In the rows, zero is written as 128.
Known rows, with every way that one mark hangs from another:
N[A[E[L U] F]]: [109  81 100  73 109 145 156 119 103 120 115 108 172 155 167 169 144  65
 153 176 171 158 175 133  85 147 122  93 122 128 134 168]
M[S X]: [ 94 152 124 115  88 182  97 135 130 127 147 127 159 130 135 133  97  95
 162 117 134 152 158 116 105 123 170 101 150  89 140 127]
E[U]: [109 125 118  94 121 152 140 132 152 114 124 137 157 164 113 139 141 109
 164 140 147 149 152 131 112 152 139  94 119 119 122 145]
S[M[X]]: [117 146 140 150 104 150 117 120 134 159 166 138 158 145 128  88  97 107
 143 119 174 156 148  82 106 123 136 110 164 117 126 107]
N[A[E L[C] Z]]: [ 70 104  65  84 107 179 160  88 141 141 124 125 185 146 193 163 120  72
 165 147 105 177 132 124 110 113 127  94 172 120 147 181]
T[A[F L Z]]: [ 97 115 109 104 149 163 188 115 100 141 135 124 173 143 189  98 108  98
 179 122 142 154 118  93 129 131 108 123 166 154 151 158]
E[L[C] U]: [ 91 114 104  93 116 163 145 123 150 132 126 149 158 160 127 183 146 112
 163 160 162 159 157 123  96 153 155  72 122 140 116 159]
C[L[A[F N] E]]: [131  85 123  29 161 151 153  92 151 158 109 130 138 157 146 132  94  97
 130 141 178 144 149 127 138 117 180  87  98 157 176 140]
N[A]: [ 97 115  98 113 114 141 139 127 137 143 136 109 156 151 135 124 126  85
 160 147 157 146 132 122 107 149 123 106 134 102 124 183]
A[E[U] F W Z]: [145 120  90  66 111 152 150 105 130  99 123 148 183 185 161 151 163 116
 145 162 115 161 154 115  92 138 107  94 123 111 156 151]
L[A[E[U] W Z] C]: [119  94  74  53  88 181 148 105 178 129 124 177 175 171 142 187 151 121
 140 193 100 145 130 130  77 102 146  75 119  97 164 184]
E[L]: [106 129 107 114 137 132 137 126 117 152 135 123 148 161 139 150 130 105
 154 142 172 154 142 125 102 152 134  97 119 137 144 137]
C[L[A[F N Z] E]]: [126  89 106  30 174 153 151  82 153 163 114 138 144 169 166 125 117 104
 134 145 162 139 143 119 144 114 172  86 115 162 177 139]
M[X]: [105 152 138 121  99 149 111 129 130 141 146 124 170 141 140 124  99  93
 160 122 146 169 161 124 106 127 152 106 140 111 123 122]
A[F L N W]: [114 141  98  71 140 150 157 119 119 124 101 124 190 147 153 105 119 104
 149 102 142 180 136  91 107 109 120 112 121 139 166 152]
N[A[L]]: [ 72 121  89 104 120 141 154 110 137 139 124 113 169 140 155 125 111  72
 179 121 144 162 124 115 112 128 122 113 148 111 141 178]
E[L[A] U]: [ 98  93 107  77 129 140 141 130 140 144 115 150 152 162 125 164 145  98
 165 173 171 132 147 135  84 129 152  86  96 129 151 153]
A[E[L] N W Z]: [135 113  65  65 134 150 129 104 111 151 112 123 186 188 154 177 172 113
 122 172 109 165 144 118  88 110 122  94 128 131 181 140]
C[L[A[F Z] E[U]]]: [123  84 111  34 159 144 158  79 177 139 120 155 139 184 160 143 126 109
 157 156 159 136 151 121 139 135 167  84 111 149 163 143]
L[A C E]: [102  97 102  81 116 170 142 102 171 159 145 165 134 155 133 167  91 117
 142 166 145 152 140 140  99 119 194  81 111 132 132 176]
F[A[E[L[C]] N]]: [109 105  67  64 127 186 149 124 109 148 122 122 185 138 145 202 131  85
 134 192 128 172 165 141  87 117 169  72 116 173 150 155]
A[E F L N Z]: [105 120  88  55 152 182 156 101  92 124  99 115 199 144 212 125 126  77
 142 117 119 181 160 124 123  96 127 104 152 171 172 119]
A[N Z]: [110 134  89  93 153 167 129 125 124 147 121 123 175 163 144 111 152 114
 139 134 131 149 140 115 123 124 136  97 142 146 137 143]
F[A[L W]]: [101 145  65  97 128 138 161 119 149 130 135 142 182 150 135 151 114 106
 186 143 108 169 121 100  96 125 126 101 118 123 165 170]
L[A[N W] C E]: [119  93  88  57 114 172 137 103 174 162 128 163 153 168 110 172 111 131
 124 172 126 154 130 121  88  95 190  82  97 121 145 194]
T[A[L N Z] X]: [ 82 115 100  94 149 177 159 101 123 168 117 135 214 136 180 119 119  87
 150 119 117 145 121 106 141  85 130 131 156 141 132 166]

Rows:
[105  96  90  72  99 150 147 120 169 143 122 175 161 168 114 188 150 117
 158 184 155 141 134 117  68 125 155  74  97 111 149 185]  E[L[A[W] C] U]
[139 114 118  63 130 177 144 126  83 120 110 104 176 142 162 133 121  86
 115 139 156 175 171 142 110 120 139  99 118 153 154 126]  A[E F N]
[ 84 121 121 112 126 158 169 108 131 155 137 138 192 130 170 130  91  82
 161 111 136 151 121 118 132 107 129 134 138 117 132 164]  T[A[L] X]
[127  94 113  45 133 171 145 126  86 117  92 111 182 157 157 168 151  81
 128 162 164 169 190 139  95 126 145  87 108 167 150 126]  A[E[L U] F N]
[123  79 112  75 135 165 178 117  83 134 129 122 171 163 179 162 148  93
 157 182 148 146 154 120 102 140 116 102 145 156 149 147]  T[A[E[L U] F Z]]
[110  93  88  75 112 159 154 113 118 113 120 118 182 164 177 142 155  74
 155 169 138 150 164 127 101 145 114  96 142 120 129 176]  N[A[E[U] F Z]]
[116 113 118  99 148 172 159 114 100 160 131 131 209 138 179 102 128  93
 128 138 153 131 142 104 137 114 125 127 141 146 114 175]  T[A[F N Z] X]
[114 129  77  65 163 147 149  82 130 137 112 139 189 180 176 121 128 118
 152 118 108 179 141  83 113 105 136 107 138 155 158 153]  A[F L[E] N W Z]
[119  93 108  45 119 191 153 121 100 120  98 124 187 147 160 184 146  88
 122 165 160 176 188 140  92 122 158  75 116 171 136 140]  A[E[L[C] U] F N]
[ 93 127  71  94 126 128 161 102 133 135 126 128 190 160 181 106 134  91
 179 130 133 161 121  77 104 131  93 115 151 109 152 199]  N[A[F L W Z]]
[138 101 111  76 103 170 149 112 118 154 125 127 204 151 141 163 124  98
 109 156 113 147 133 130 107  90 129 122 113  97 148 174]  T[A[E N W] X]
[109 100  58  53 144 174 144 119 111 138 107 128 196 163 149 192 176  85
 154 202 106 156 168 131  89 118 154  73 122 172 153 145]  F[A[E[L U] N Z]]
[ 88 116  92  58 117 204 152 105 128 130 100 122 187 130 168 167 105  84
 136 121 111 197 147 141 114  88 157  89 146 151 161 135]  A[E L[C] N]
[ 85 120  48  59 136 201 157 102 131 136 114 134 208 133 180 172 125  84
 156 162  81 186 146 127 109  94 157  81 152 174 160 156]  F[A[E L[C] N Z]]
[140  82 101   8 118 158 149 101 173 137  92 136 156 166 121 170 140 100
 127 161 137 146 135 139 114  98 152  80  93 104 206 143]  C[L[A[E[U] N W]]]
[109 127  84  69 145 137 160  78 155 114 121 159 183 192 169 140 133 122
 183 128 109 177 145  85 107 131 126 104 134 138 145 155]  A[F L[E[U]] W Z]
[102 129  44  66 159 151 149  91 151 149 119 145 192 176 145 159 134 113
 171 158  78 175 133  93 101 104 154  91 132 156 159 169]  F[A[L[E] N W Z]]
[111 134  71  72 111 172 167  84 135 113 127 153 193 155 204 155 116 108
 152 132 101 191 136 103 104 113 111  99 149 132 171 159]  A[E F L[C] W Z]
[126 109  53  61 114 170 147 122 123 146 122 132 189 155 131 212 142 101
 131 201 111 176 150 123  72 114 154  74 106 145 162 172]  F[A[E[L[C]] N W]]
[129  89  77  33 114 169 136 113 149 134  99 150 182 177 132 161 167 110
 128 184 100 139 137 132  80  83 141  86 108 106 182 162]  L[A[E[U] N W Z]]
[136 115 121  92 122 154 160 121 113 149 129 134 204 141 146 116 121 104
 120 136 154 138 135  99 114 110 121 129 110 117 126 191]  T[A[F N W] X]
[118 105 124  55 147 142 148  84 186 132 123 136 129 185 126 167 117 114
 162 136 149 160 154 131 150 158 166  83 118 132 145 125]  C[L[E[U]]]
[120 126  98 119 119 142 153 105 144 162 152 154 193 169 150 132 136 119
 143 150 119 128 110  98 118 120 107 128 133  91 129 192]  T[A[W Z] X]
[110 108 124 101 131 170 151 124 119 164 130 124 193 133 140 126 118  92
 128 135 149 134 135 126 131 109 140 124 124 124 116 173]  T[A[N] X]
[112  98 107  74 148 145 146 135  97 161 112 126 162 141 151 129 128  92
 134 156 195 139 149 123  91 115 152  96  97 160 162 153]  E[L[A[F N]]]
[ 81 125 105 115 140 161 165  96 136 161 138 145 201 141 187 124 111  93
 168 119 121 141 114 108 138 105 120 132 156 125 134 167]  T[A[L Z] X]
[ 96 127  75  78 125 166 161 115 121 125 127 124 182 134 164 168 102  75
 173 151 106 181 146 141 102 118 141  97 128 143 171 138]  F[A[E L]]
[ 94 126  94 110 125 144 167  92 146 158 141 157 207 158 175 130 121 108
 164 126 104 144 103  91 123 102 105 134 146 100 144 183]  T[A[L W Z] X]
[ 95  98  94  76 127 171 140 126 132 172 115 142 161 141 136 162 127 104
 131 169 170 144 138 131  90 108 172  76 110 152 153 169]  E[L[A[N] C]]
[128 113 112  97 115 156 150 120 131 164 128 136 198 151 126 134 126 109
 122 142 135 137 121 107 115 106 130 127 117  99 129 188]  T[A[N W] X]
[117 105  85  64 140 185 150 108  89 144 113 122 188 152 195 164 145  95
 115 163 145 174 173 125 104 120 145  83 140 181 151 141]  A[E[L[C]] F N Z]
[135  97 106  50 134 123 147  80 192 159 129 150 125 185 121 161 102 123
 144 152 147 145 118 123 124 126 164  91  95 106 188 153]  C[L[A[W] E]]
[100  98  73  71 113 151 145 111 174 150 123 181 168 177 132 180 166 128
 160 191 138 135 126 106  75 125 147  72 112 118 151 189]  E[L[A[W Z] C] U]
[105 119 111 123 132 157 153 108 132 162 152 143 187 153 167 123 125 103
 146 143 135 125 122 114 133 125 123 126 145 117 115 175]  T[A[Z] X]
